What can hang from each mark
P: J
L: E G
C: V
G: V
J: C P
E: V
V: C E G P
S: V

Known rows, with every way that one mark hangs from another
J(C(V(E G P))): +1.24, +0.69, +0.40, +0.23, +1.65, +0.24, -0.06, +2.03, -1.06, -1.48, +3.45, +1.45, -0.49, -2.86, +2.34, -1.24, -0.15, +2.54, +3.59, +1.23, -2.50, -0.15
C(V(E G P)): +1.58, +0.97, +0.24, +0.74, +1.50, +0.41, -0.70, +1.59, +0.15, -0.73, +3.33, +1.25, -0.05, -2.11, +2.03, -1.63, -0.04, +1.76, +3.43, +1.19, -2.22, -0.32
P(J(C)): -0.97, +1.01, +0.47, -0.36, +0.71, -0.64, +1.02, +2.00, -1.85, -1.25, +1.39, -0.70, -0.40, -1.12, +0.74, +0.60, +0.22, +0.73, +0.91, +1.05, -2.21, -0.16
G(V(C E P)): -0.92, +1.24, -1.14, -0.43, +2.67, -0.50, -1.20, +2.01, +0.31, -0.59, +3.59, +0.10, +3.02, -1.78, -0.19, +0.08, -1.72, +2.17, +2.94, +2.11, -1.80, -2.24
P(J(C(V))): -1.08, +1.47, +0.51, +0.62, +1.00, -1.66, +1.64, +2.74, -2.06, -0.63, +0.86, -0.18, -1.81, -1.75, +0.62, -0.02, +1.31, +0.84, +0.44, +1.59, -3.95, -0.42
L(E G(V)): -0.19, +0.05, +0.72, +0.48, +1.81, +1.98, -1.50, +1.39, +1.75, +1.43, +1.32, -0.55, +0.37, -0.13, +1.13, -0.76, -1.55, +0.98, +3.23, +1.27, -1.23, +0.37
S(V(C G P)): +0.68, +1.02, +0.65, +0.50, +2.53, +1.61, +0.18, +2.18, +0.55, -1.21, +0.50, +2.32, +1.72, -0.45, +0.65, -0.42, -0.48, +2.19, +3.56, +2.20, -2.03, -1.88
C(V): -0.39, +1.49, +0.55, +1.87, +0.90, -1.18, +0.11, +1.78, -0.37, +0.43, +1.17, -0.01, -0.64, -0.56, -0.42, -0.01, +1.28, +0.32, -0.37, +1.73, -3.40, -0.92
C(V(E G P(J))): +1.20, +1.16, +0.08, +0.02, +1.41, +0.02, -0.07, +2.11, -0.47, -1.13, +2.90, +0.91, -0.80, -2.65, +2.75, -1.78, +0.23, +1.45, +4.00, +0.99, -2.32, -0.02
J(C(V(E)) P): -0.71, +1.27, -0.23, +0.66, +1.75, -1.18, -0.82, +1.57, -0.96, +0.53, +2.94, +0.53, +0.50, -1.71, -0.03, -0.20, +0.27, +1.66, +1.28, +1.44, -3.32, -0.46
C(V(G P)): +1.31, +1.49, +0.68, +1.62, +1.65, +0.11, +0.34, +1.79, -0.40, -0.72, +1.77, +0.82, -1.14, -1.44, +1.81, -0.92, +0.93, +1.32, +1.39, +1.98, -2.03, -1.09
S(V(C E G P(J))): +0.61, +0.74, +0.16, -1.28, +2.37, +1.54, -0.17, +2.46, +0.65, -1.72, +1.70, +2.31, +2.02, -1.65, +1.56, -1.31, -1.11, +2.23, +6.26, +1.25, -2.30, -0.77
J(C(V) P): -0.86, +1.80, +0.20, +1.60, +1.88, -1.48, +0.21, +1.82, -1.63, +0.65, +1.46, +0.28, -0.54, -0.90, -0.10, +0.41, +1.06, +1.39, -0.73, +2.22, -3.25, -1.25
J(C(V(E G)) P): +0.71, +1.29, +0.72, +0.83, +1.98, +0.51, -0.71, +1.23, -0.60, +0.91, +2.71, +1.48, -0.25, -1.55, +1.63, -0.82, -0.66, +1.79, +2.76, +1.60, -3.00, -0.29
P(J): -0.69, +1.33, +0.43, +0.20, +0.49, -0.56, +0.26, +1.62, -0.76, -0.60, +1.25, -0.91, +0.18, -0.20, +0.43, +0.33, +0.49, -0.12, +0.73, +1.03, -1.92, -0.28
L(E(V)): -0.68, +0.62, -0.40, +0.41, +1.07, -0.39, -1.58, +1.35, +1.86, +0.63, +1.52, -1.50, +1.29, -1.04, +0.12, -1.31, -0.12, -0.01, +2.93, +0.73, -2.68, +0.39
L(E(V(P)) G): +0.61, +0.10, -0.29, +0.13, +1.86, +1.28, -1.30, +1.52, +1.77, -0.26, +1.68, -0.52, +0.92, -1.89, +1.97, -2.23, -0.37, +1.50, +4.61, +0.71, -0.65, +0.36
V(C E G): +0.60, +1.28, +0.66, +0.01, +1.35, +1.91, -1.08, +1.02, +0.86, +0.32, +2.38, +2.39, +2.85, -0.31, +0.64, -0.59, -2.62, +0.95, +4.29, +1.63, -2.34, -1.34
E(V(C G P)): +0.62, +1.94, +0.08, +0.79, +2.72, +0.59, +0.14, +1.60, +0.38, -0.41, +1.20, +0.44, +1.74, -1.79, +1.42, -1.10, -0.92, +1.25, +3.56, +2.75, -1.74, -2.65
E(V): -0.42, +1.32, +0.36, +1.21, +1.35, -0.87, -0.29, +1.02, +0.56, +0.52, +1.06, -2.17, +0.60, -1.00, -0.10, -0.32, +0.49, -0.15, +0.98, +1.28, -2.48, -0.71

Rows
-0.59, +1.40, -1.28, -1.37, +1.39, -0.56, -0.41, +2.25, -0.45, -2.00, +3.27, +1.18, +2.89, -1.89, +0.46, -0.49, -1.03, +1.76, +3.73, +1.19, -1.70, -1.61	V(C E P(J))
+0.61, +0.89, +1.14, -0.11, +1.31, +0.37, +0.60, +2.17, -1.15, -0.36, +2.16, +0.92, -1.46, -2.33, +2.34, -1.19, -0.37, +1.20, +3.92, +1.07, -3.73, +0.52	P(J(C(V(E G))))
+0.99, +0.49, +0.24, -0.60, +2.41, +1.91, -0.80, +1.95, +1.21, -1.26, +2.09, +2.63, +2.78, -1.15, +0.79, -1.14, -1.42, +2.49, +5.59, +1.38, -2.15, -1.07	S(V(C E G P))
-0.16, +0.09, -0.27, -0.71, +2.28, +1.23, -0.81, +2.26, +0.63, -0.33, +1.91, -0.71, -0.21, -1.65, +2.51, -1.28, -0.85, +1.71, +4.10, +1.04, -0.26, +0.35	L(E G(V(P(J))))
+0.02, +0.73, -0.71, -0.01, +2.63, +1.43, -1.04, +1.93, +1.81, -0.04, +1.09, +1.20, +2.53, -1.67, +1.25, -2.19, -1.42, +1.88, +5.28, +1.86, -1.34, -1.44	L(E(V(C P)) G)
+1.05, +1.29, -0.21, -0.35, +1.79, +1.48, -1.02, +1.45, +0.50, -1.16, +3.35, +2.45, +3.00, -1.26, +1.25, -0.83, -2.10, +2.06, +4.59, +1.70, -1.22, -1.75	V(C E G P)
-0.39, +1.67, -0.44, +0.64, +1.29, -1.95, +0.87, +2.62, -1.43, -1.46, +1.67, -0.29, -1.18, -2.08, +1.03, -0.51, +2.05, +1.15, +0.59, +1.54, -2.56, -1.02	C(V(P(J)))
+0.62, +1.28, +0.47, -0.29, +2.24, +0.00, +1.29, +2.07, -1.39, -1.66, +1.44, -1.50, -1.05, -3.04, +3.18, -1.09, +0.19, +1.32, +3.58, +1.56, -1.54, -0.55	E(V(G P(J(C))))
-0.94, +0.51, -0.83, -1.48, +2.10, -1.03, +0.00, +2.53, -1.54, -1.90, +3.86, -1.76, +0.20, -3.28, +1.60, +0.01, -0.62, +2.22, +3.00, +0.90, -1.58, -0.03	G(V(E P(J(C))))
-0.32, +0.48, -0.86, -1.72, +0.94, -0.80, -0.05, +2.21, -1.68, -2.79, +3.86, -0.31, +0.80, -2.91, +1.63, -0.37, -0.16, +2.02, +3.08, +0.21, -1.37, +0.30	V(E P(J(C)))
+0.30, +2.02, +0.96, +1.22, +2.32, +1.02, +0.08, +1.20, +0.84, +1.09, +0.32, +0.42, +1.60, -0.71, +0.61, -0.77, -1.42, +0.12, +3.33, +2.72, -2.79, -2.34	E(V(C G))
-0.02, +0.03, +0.19, -1.44, +2.47, +0.95, +0.12, +2.22, -1.06, -1.40, +3.02, -0.84, -0.33, -3.16, +2.78, -0.72, -1.38, +2.55, +4.45, +0.87, -0.63, +0.19	L(G(V(E P(J(C)))))
-0.33, +1.27, -1.20, -0.63, +1.51, -0.15, -1.14, +1.84, +0.11, -1.54, +3.54, +1.66, +3.63, -1.44, -0.22, -0.26, -1.29, +2.02, +3.06, +1.39, -1.52, -1.77	V(C E P)
+1.07, +0.67, -0.26, +0.26, +1.80, +0.96, -1.36, +1.41, +1.68, -0.41, +2.23, -0.60, +0.86, -1.86, +2.38, -2.18, -0.48, +1.10, +4.73, +1.01, -1.21, +0.23	L(E(V(G P)))
-0.66, +0.61, -0.85, -1.52, +2.07, -0.23, -0.16, +2.78, +0.44, -2.08, +1.96, +1.41, +2.62, -1.85, +0.03, -0.72, -0.35, +2.32, +4.65, +0.96, -2.66, -0.86	S(V(C E P(J)))
+1.00, +1.74, +0.61, +0.93, +1.59, -0.18, +0.95, +2.31, -1.17, -1.06, +1.46, +0.49, -1.76, -1.86, +2.62, -1.17, +1.22, +1.12, +2.06, +1.87, -2.10, -0.88	C(V(G P(J)))
+1.20, +1.33, +0.52, +0.96, +2.09, +0.46, -0.13, +1.12, +0.40, -0.62, +1.74, -1.26, +0.13, -1.87, +2.11, -1.17, +0.06, +0.89, +2.82, +1.66, -0.98, -0.94	E(V(G P))
-0.39, -0.27, -0.30, -1.86, +1.55, -0.43, +0.24, +2.75, -0.87, -2.96, +2.57, -0.07, +0.48, -2.73, +0.98, -0.59, +0.55, +2.62, +4.07, -0.11, -2.27, +0.99	S(V(E P(J(C))))
-1.24, +1.74, -0.78, +0.56, +2.85, -0.72, -0.15, +2.37, -0.38, -0.55, +2.04, -0.26, +2.04, -1.12, -0.41, +0.75, -0.82, +1.81, +1.00, +3.02, -1.56, -3.07	G(V(C P))
-0.31, +1.17, -0.24, +0.94, +1.52, -1.63, +0.90, +2.66, -1.99, -1.75, +2.11, +0.18, -0.94, -2.28, +0.56, -0.09, +1.58, +2.20, +0.05, +1.88, -2.73, -1.17	J(C(V(P)))
-0.07, +1.10, -0.85, -0.23, +1.12, -1.70, -0.11, +2.37, -0.76, -1.54, +3.20, +0.03, -0.18, -2.82, +1.24, -1.16, +1.07, +1.61, +2.56, +0.77, -2.63, -0.12	C(V(E P(J)))
-1.21, +1.05, -0.35, -0.53, +2.25, -1.32, +0.98, +2.80, -2.15, -1.82, +2.36, -2.14, -0.80, -2.57, +1.30, +0.61, +0.27, +1.87, +1.02, +1.83, -1.30, -0.90	G(V(P(J(C))))
+1.15, -0.04, +1.51, +0.03, +1.26, +2.02, -1.10, +0.98, +1.76, +0.07, +1.66, +0.84, +1.01, -0.28, +0.97, -0.96, -0.74, +1.10, +4.57, +0.25, -2.57, +1.08	S(V(E G))
-0.38, +0.73, +0.18, +0.43, +2.14, +1.83, -1.06, +1.56, +2.26, +1.36, +0.23, +1.11, +2.42, -0.69, +0.65, -1.92, -1.91, +0.80, +5.05, +1.83, -2.52, -1.10	L(E(V(C)) G)
+0.79, +1.78, +0.27, +0.53, +1.97, +1.30, -0.04, +1.63, -0.33, -1.16, +1.79, +2.10, +1.98, -0.52, +1.11, -0.23, -1.14, +1.67, +2.63, +2.48, -1.11, -2.46	V(C G P)
-0.45, +0.74, +0.68, +0.11, +2.64, +2.00, -1.06, +1.31, +1.12, +1.36, +1.81, +0.91, +2.37, -0.72, +0.29, -0.32, -2.94, +1.46, +4.13, +2.06, -1.90, -1.61	L(G(V(C E)))
-0.30, +0.57, -0.84, -0.30, +1.94, -0.66, -1.36, +1.57, +0.29, -0.80, +4.11, -1.57, +1.40, -2.05, +0.55, -0.03, -0.67, +1.72, +2.21, +1.00, -1.06, -0.41	G(V(E P))
+0.16, +0.15, +1.11, +0.23, +1.91, +1.79, -1.34, +0.85, +1.07, +1.17, +2.27, -0.80, +0.69, -0.81, +1.05, -0.43, -1.81, +1.09, +3.30, +0.92, -1.22, +0.12	L(G(V(E)))
-0.83, +0.53, +0.08, -0.29, +1.70, +0.51, -0.85, +1.90, +1.47, -0.20, +1.35, +1.67, +3.20, -0.31, -1.47, -0.23, -1.05, +1.51, +3.74, +1.10, -3.57, -0.87	S(V(C E))
+0.17, +0.92, -0.69, +0.48, +1.25, -1.30, -0.77, +1.94, -0.14, -1.09, +3.58, +0.33, +0.55, -2.35, +0.46, -0.96, +0.87, +1.85, +1.91, +0.93, -2.52, -0.42	C(V(E P))
+0.79, +1.07, +0.54, -0.57, +1.36, +0.62, +1.15, +2.10, -2.04, -2.33, +2.01, +0.26, -0.74, -1.92, +2.98, -0.31, -0.09, +1.75, +2.66, +1.39, -0.81, -0.36	V(G P(J(C)))
+1.56, -0.12, +0.70, -0.43, +1.65, +1.62, -0.98, +1.48, +1.11, -1.52, +2.61, +0.89, +1.03, -1.37, +1.58, -1.25, -0.33, +2.20, +4.84, +0.26, -1.42, +0.60	S(V(E G P))
+1.04, +0.51, +0.20, -1.51, +1.18, +0.94, +0.09, +1.90, -1.41, -2.43, +3.49, +0.64, +0.20, -2.74, +3.08, -0.97, -1.05, +2.07, +4.63, +0.45, -0.98, +0.47	V(E G P(J(C)))
-0.26, +1.30, +0.28, +0.62, +3.22, +1.36, +0.05, +2.00, +0.04, -0.02, +1.19, +0.53, +1.44, -0.99, +0.72, +0.05, -1.52, +2.25, +2.34, +2.96, -0.71, -2.79	L(G(V(C P)))
+0.94, +1.29, +0.74, +1.11, +1.82, +0.08, +1.06, +2.26, -1.75, -1.38, +1.95, +1.10, -1.53, -2.20, +2.10, -0.62, +0.72, +2.16, +1.58, +2.10, -2.44, -0.96	J(C(V(G P)))
